In the rows, zero is written as 128.
Known rows, with every step that occurs:
Z, S: [121 126 146 132 112 120 121 126  99 121 136 103 142 142 153 143 125  79
  75 169 146 153 132 130 116]
T, Z: [142 149 132 137  88 120 137 103 111 123 112 126 147 139 133 140 127 105
  91 139  82 117 129 124 129]
Z, T, G: [166 126 181 145 108 111 134 147 105 137 155  97 141 128 147 129 142 107
  66 123 129 128 137 162  91]
H, S, G: [134 145 127 139 168 135 155 128 104 134 132 113 157 119 143  90 120 122
 110 133 151 142 142  92 119]
P, Z, T, G, S, H: [191 151 122 142 155 134 152 162  81 118 137 113 151 116 149  77 138 159
  37 118 128 136 117 162 102]
Z, S, H, T, G, P: [169 166 183 175 136 155 155 129  68 119 186 113 153 111 160 142 145  67
  33 122 146 155  88 122  90]
S, Z, T: [145 127 153 135  91 117 119 128  79 115 149 122 147 143 152 105 144 119
  77 140 106 129 136 158 129]
S, Z, T, G, P, H: [155 166 164 137 103 135 127 142  65 116 155 179 187 129 153 106 154  92
  62 129 139 140 133 137  90]
S, H, T: [155 144 132 147 141 135 118 100  88 115 145  96 137 110 134 111 143 121
  50  86 109 130 109 108 132]
P, Z, T: [137 149 131 114 123 111 135 121  99 119 130 114 147 137 130  99 137 144
  45 128 113 120 122 172 144]
P, H, T, Z, S: [140 173 168 148 122 137 129  89  62 120 115 157 154 124 135  88 137  88
  34 143 119 160 118 106 121]
P, G, N, H: [168 131 135  76 126 157  82 137 114 146 105 121 132 144 158 125 138  77
 105  89 114 174 174  94 122]
N, H, S, Z, T, G: [185 143 175 166 144 151 118 191  60 121 151 149 151 119 172  46 117 114
  77 140 145 183 140 127 111]
P, Z, S: [117 153 121 123 123 127 137 128  99 110 119 113 152 136 136 118 121  96
  52 168 150 153 125 148 131]
N, H, T: [143 129 140 142 156 128  98 121  92 129 157 122 141 129 145 101 117 122
  59  75 121 172 126  91 156]
G, S, H, T: [152 135 124 148 164 135 116 122  71 126 154 117 137 125 137  90 144 148
  66  91 107 158 109  90 130]
H, N: [125 149 122 136  98 135 101 119  98 140 120  97 151 131 139  80 133 120
  89 115 112 134 160 122  97]
G, P, H: [104 158 110 102 133 127 108 102  89 126 127 170 182 137 130 131 139 104
  85 123 131 137 135  84 122]
H, S, Z, T, G, N: [202 169 195 151  95 181 123 156  69 144 139 114 131 126 152  65 155  84
  96 146 118 148 144 166  90]
T, G, S, H: [174 129 121 155 147 133 129 157 100 126 136 117 149 115 151 119 131 122
  82 117 134 149 131 112  82]
P, Z: [116 152 100 114 123 122 130 113 116 111 114 122 159 132 117 110 127 123
  68 127 126 128 126 140 145]
Z, T, G, P: [155 140 181 138 109 118 150 142  93 144 179 119 157 139 153 150 147  99
  74 123 122 128 116 152  94]
P, G, N: [149 140 152  72  98 147 102 119 116 144 103 110 125 143 132 147 158  69
 115 107 108 146 169 122 111]
N, H, T, G, P: [158 148 166 159 149 143 126 138  93 136 190 143 162 125 150 133 127  98
  65  71 130 173 107  89 132]
Z, T, G, N, H, S: [211 151 177 141 143 171 106 159  78 167 142 103 129 126 170  63 130 105
  83 113 129 177 153 129  96]

Rows:
[204 138 133 136 117 162  95 143 120 150 133 101 146 128 164 129 119  85
  89  88 129 163 156 120 101]	T, G, N, H
[148 135 172 164 146 125 131 143  93 145 171 128 142 121 124 100 144 121
  87  94 126 173 118 116 114]	H, T, G, S
[169 143 137 131 114 157 141 114 109 146 137  73 150 142 176 142 130  76
  84 135 142 137 152 130 109]	Z, S, G, N
[226 140 161 145  95 168  98 157  86 141 153 112 143 137 183  92 132  98
  71  98 116 155 157 156 103]	S, Z, T, G, N, H
[140 118 147 135 113 118 116 156  64 126 158 143 144 156 154  87 142 145
  95 141 103 154 138 146 132]	G, S, Z, T
[182 150 149 135  90 158 115 119 127 151 128  89 141 130 140 144 144  72
  97 110 125 135 150 142  90]	T, G, N
[150 170 128 149 149 149 141 106  71  96 133 104 144 109 136  83 136 108
   4 128 138 148  94 139 138]	P, Z, S, H, T
[164 149 167 164 127 138 127 120  69 124 147 132 137 137 165 104 109  95
  39 128 108 183 113 106 143]	N, H, T, Z, S
[147 157 162 147 143 133 113 111  96 125 137 144 166 100 117  93 150 101
  50  82 150 156 134 104 108]	P, H, T, G
[217 159 136 125 127 162 115 148  99 144 130  96 148 130 166  87 128 124
  41  89 124 147 147 168 120]	P, Z, T, G, N, H
[175 174 128 159  81 165 133 117  66 120  99  98 147 122 175  80 126  94
  47 164  98 128 136 130  73]	T, Z, S, H, N
[145 177 178 130 155 138 137 148  55 145 149 170 171 119 139  77 152 107
  71 140 155 156 130 109  86]	Z, T, G, P, H, S
[143 147 157 147  88 129 147 116  94 122 119 122 143 144 152 148 121  75
  74 180 106 143 122 137 113]	T, Z, S
[123 183  95 121 141 146 129 108  85 139 127 148 209 125 153  69 143 131
  83  95 146 130 167  75  88]	S, G, P, H, N
[156 136 152 142 147 146 103 167  52 124 145 148 143 133 167  36 116 127
  82 143 129 176 140 113 140]	N, H, S, Z, T
[194 145 149 145 157 172 126 115  86 149 167  83 147 137 185 102 123  94
  54  84 141 177 143 101 132]	Z, S, G, N, H, T
[108 171 100 109 122 128 142 112 105 118 139 139 172 141 118 131 132 119
  75 133 125 126 107 133 146]	G, P, Z
[156 156  97 140 112 151 103 116  89 121 109  89 153 116 154  70 135 128
  66 110 113 122 151 110  84]	S, H, N
[155 145 151 157 142 139 127 109  67 112 154  94 134 115 155 113 138  89
  28 126 133 150 101 115 120]	Z, S, H, T
[166 125 154 166 174 131 113 162  87 141 172 140 147 125 151  90 119 134
  74  78 135 204 128  85 123]	N, H, T, G, S
[123 127 115 134 116 129 108 150  89 118 142 153 152 149 140 103 132 125
 118 145 117 159 139 111 131]	G, S, Z
[154 132 112 139 192 142 138 150  95 134 133 120 164 118 163  69 101 135
  99 112 156 168 150  65 132]	N, H, S, G
[167 160 127 127 148 172 139 117 103 158 123  95 150 128 147  87 135 104
 122 122 134 138 155 102 115]	H, S, G, N
[194 143 126 138 159 169 118 101 101 154 158  92 152 130 165  99 127 126
  73  41 117 155 149  91 144]	S, G, N, H, T
[139 186 128 140 145 154 156 109  58 101 160 125 156 121 143 112 141 100
  10 129 136 148  79 129 141]	G, P, Z, S, H, T
[219 165 135 151 137 175 141  92 100 149 140 106 149 132 163  96 125 125
  70  58  81 141 137  98 142]	S, G, N, H, T, Z
[135 132 123 130 169 143 102 150  86 136 127 135 145 128 147  70 104 116
 102 133 143 183 140  76 138]	N, H, S
[121 163 132 107 122 118 147 123  85 126 155 130 161 150 132 122 143 139
  54 129 109 115 107 162 143]	G, P, Z, T
[212 154 128 145 122 174 143 119 100 148 120 101 154 146 200 129 108  87
  75 128 115 153 152 111 113]	T, Z, S, G, N, H
